In the rows, zero is written as 128.
Known rows, with every step that occurs:
L > T > B > F: [122 148 107 178 120 105 144 148  57 126 154 122 118 162  90 154  97 131
 128 102 166 126  86]
F > B > H: [149 138  98 141 130  95 180 141 107  92 164 111 123 183 120 124 110 116
 124 117 164 194  99]
T > Z > J > B > X: [ 87 183  87 123 112 139 142 150  72 134 149 165 123 191 105 137 124 121
 121 147 193 200  84]
T > Z > J: [124 185  73 146 116 141 149 135  87 113 174 147 115 185 104 117 128 124
 153 136 159 168  85]
H > B > J > L > T > Z: [ 88 136 102 166 107 133 124 145 131 124 173 165 106 198  98 119 158  79
 120 120 184 102  71]
Z > J > L > T > B: [102 150  95 188 107 136 122 149 101 131 172 149 127 219 124 133 131 111
 167 106 168 119  68]
Z > J > L > T > B > F: [ 89 159  82 176 120 134 136 146  84 139 164 127 123 229 109 145 104 110
 155  88 194 115  77]
X > B > F: [134 191  96 154 139 110 140 111  62 121 148 103 120 156  79 111  94 102
 128 119 161 186 111]
H > B > T > Z: [125 149 109 169 124 118 117 145  96 121 173 113  89 145  91 118 141 114
 133 108 148 160  87]
F > B: [150 148 105 159 127  98 150 146  95  99 174 132 127 168 114 108 116 131
 148 142 153 171  92]
J > Z: [138 159 115 144 141 117 159 149  79 150 160 114 145 110 105 119  85 155
 104 120 145 166  95]
J > B > T > Z: [126 161 114 147 145 126 112 144  81 134 163 119  93 138  79 141 130 110
 106 135 128 163  81]
F > B > J: [158 158  87 149 128  96 160 146 105  93 171 164 118 177 127 108 122 112
 133 159 170 159  88]
F > B > T > L: [145 140  97 177 137  66 151 152  82 104 177 142 105 161 139 113 108 107
 147 124 131 153  92]
H > B > T: [133 149 107 168 139  96 116 150  98 140 165 104  96 133 118 104 131 129
 129 100 142 168  96]
F > B > X: [141 149 110 149 108  91 163 149  83 102 155 158 133 180 113 123 103 131
 116 137 181 201  96]
L > T > Z > J > B > X: [ 69 178 109 136 107 119 128 151  66 140 157 178 115 206 104 149 138 119
  98 141 183 171  80]
B > F: [138 168  81 142 145 112 162 136  74 136 150 105 124 142  88 124  81 136
 112 110 161 166  99]
X > B > T: [155 187 117 172 141  96 106 117  78 115 159 109  95 139  95 107 124  93
 121 120 119 187 103]
F > B > J > Z: [145 155 111 142 140 100 170 154  97 115 175 153 140 158 129 115 100 129
 114 152 176 154  92]
X > B > T > Z: [145 185 119 173 126 118 107 112  76  97 165 121  90 153  70 124 135  78
 124 130 125 185  95]
J > L > T > Z: [109 138 115 171 114 138 127 136 109 119 170 145 116 183  69 135 132 102
 109 112 143 117  73]
Z > J: [132 184  70 148 130 119 149 142  88 131 166 137 122 173 129 104 119 136
 148 129 156 174  91]

Rows:
[114 139  86 176 132  78 133 153  88 148 163 123 101 134 142  98 118 114
 148  99 140 149  96]
H > B > T > L
[114 156 101 140 135 110 152 157 101 154 164 136 135 128 132 102 111 139
 117 126 186 151  94]
H > B > J > Z
[136 174  98 162 125 113 127 146  92  91 195 138  89 209 115 125 137 107
 152 134 159 170  86]
F > B > T > Z > J
[124 151  93 160 129 113 139 142 122 133 159 166 111 183 110 123 127  92
  91 123 156 108  74]
B > J > L > T
[103 179  81 135 142 124 131 149  84 150 163 135 127 172 129 110 126 134
 147 140 160 176  86]
Z > J > B
[108 155  86 147 135 109 147 144  84 146 155  94 123 146 100 106  99 137
 137  97 184 162 102]
H > B > F
[124 153 118 167 112 114 139 140  81 113 169 149 106 159  77 136 135 120
 103 126 133 134  80]
L > T > Z
[115 194  96 171 125 148  99 109 104 109 177 127  95 216  86 116 142  59
 150 117 154 170  88]
X > B > T > Z > J > L
[116 170  69 150 129 142 143 137 119 141 168 132 131 199 119 103 114 117
 152 115 166 155  83]
Z > J > L
[140 172  98 145 129 106 158 113  93 103 144 107 120 163 101 113 116  92
 117 113 149 213 109]
X > B > H
[120 147  93 120 150 113 161 144 101 137 141 102 125 150 112 133 115 123
 100 112 153 192  95]
J > B > H
[110 129 119 182  90 121 136 152  91 127 141 160 132 191  98 155 110 108
 115 102 180 146  74]
J > L > T > B > X
[143 151  80 168 141  81 149 144  77 138 159 137 102 127 129 114 101 114
 123 111 118 151  93]
B > T > L
[ 68 183  92 137 138 127 128 145  63 143 171 133 107 206  86 149 122 117
 112 124 178 135  86]
L > T > Z > J > B > F
[115 150  96 159 116 137 142 136 121 116 165 175 107 195  85 138 138  81
  97 132 161 104  68]
B > J > L > T > Z
[137 177  86 158 129 131 132 113 121 114 150 151 124 184 100 100 126  63
 131 140 166 157  89]
X > B > J > L
[128 211  98 166 123 123 105 115  76  98 175 128  88 188  94 114 144  80
 147 130 140 186  97]
X > B > T > Z > J
[110 170  71 149 118 163 143 133 115 123 174 141 123 210  96 116 125 102
 156 122 172 152  77]
T > Z > J > L
[ 78 172 105 147 124 126 117 148  77 138 177 157 111 196 103 136 152 120
 126 142 155 141  76]
L > T > Z > J > B
[ 98 163  92 166 126 124 126 140 109 148 173 145 119 210 120 115 129 114
 127 104 157 127  80]
Z > J > L > T
[ 99 140  86 168 112 131 152 145 112 120 160 128 121 235 132 149 126  95
 142  82 180 142  76]
Z > J > L > T > B > H
[121 174  82 158 131 151 120 133 114 126 178 128  95 200  98 128 129  93
 136 106 152 150  78]
B > T > Z > J > L
[ 92 188  68 123 155 124 140 142  70 160 156 111 127 177 113 122  98 135
 131 124 185 172  96]
Z > J > B > F
[ 96 184  83 122 126 117 139 152  74 151 143 158 131 179 130 123 112 136
 119 137 186 206  91]
Z > J > B > X
[105 173  70 115 147 119 160 145  98 143 152 111 124 185 136 125 123 122
 121 115 172 196  97]
Z > J > B > H
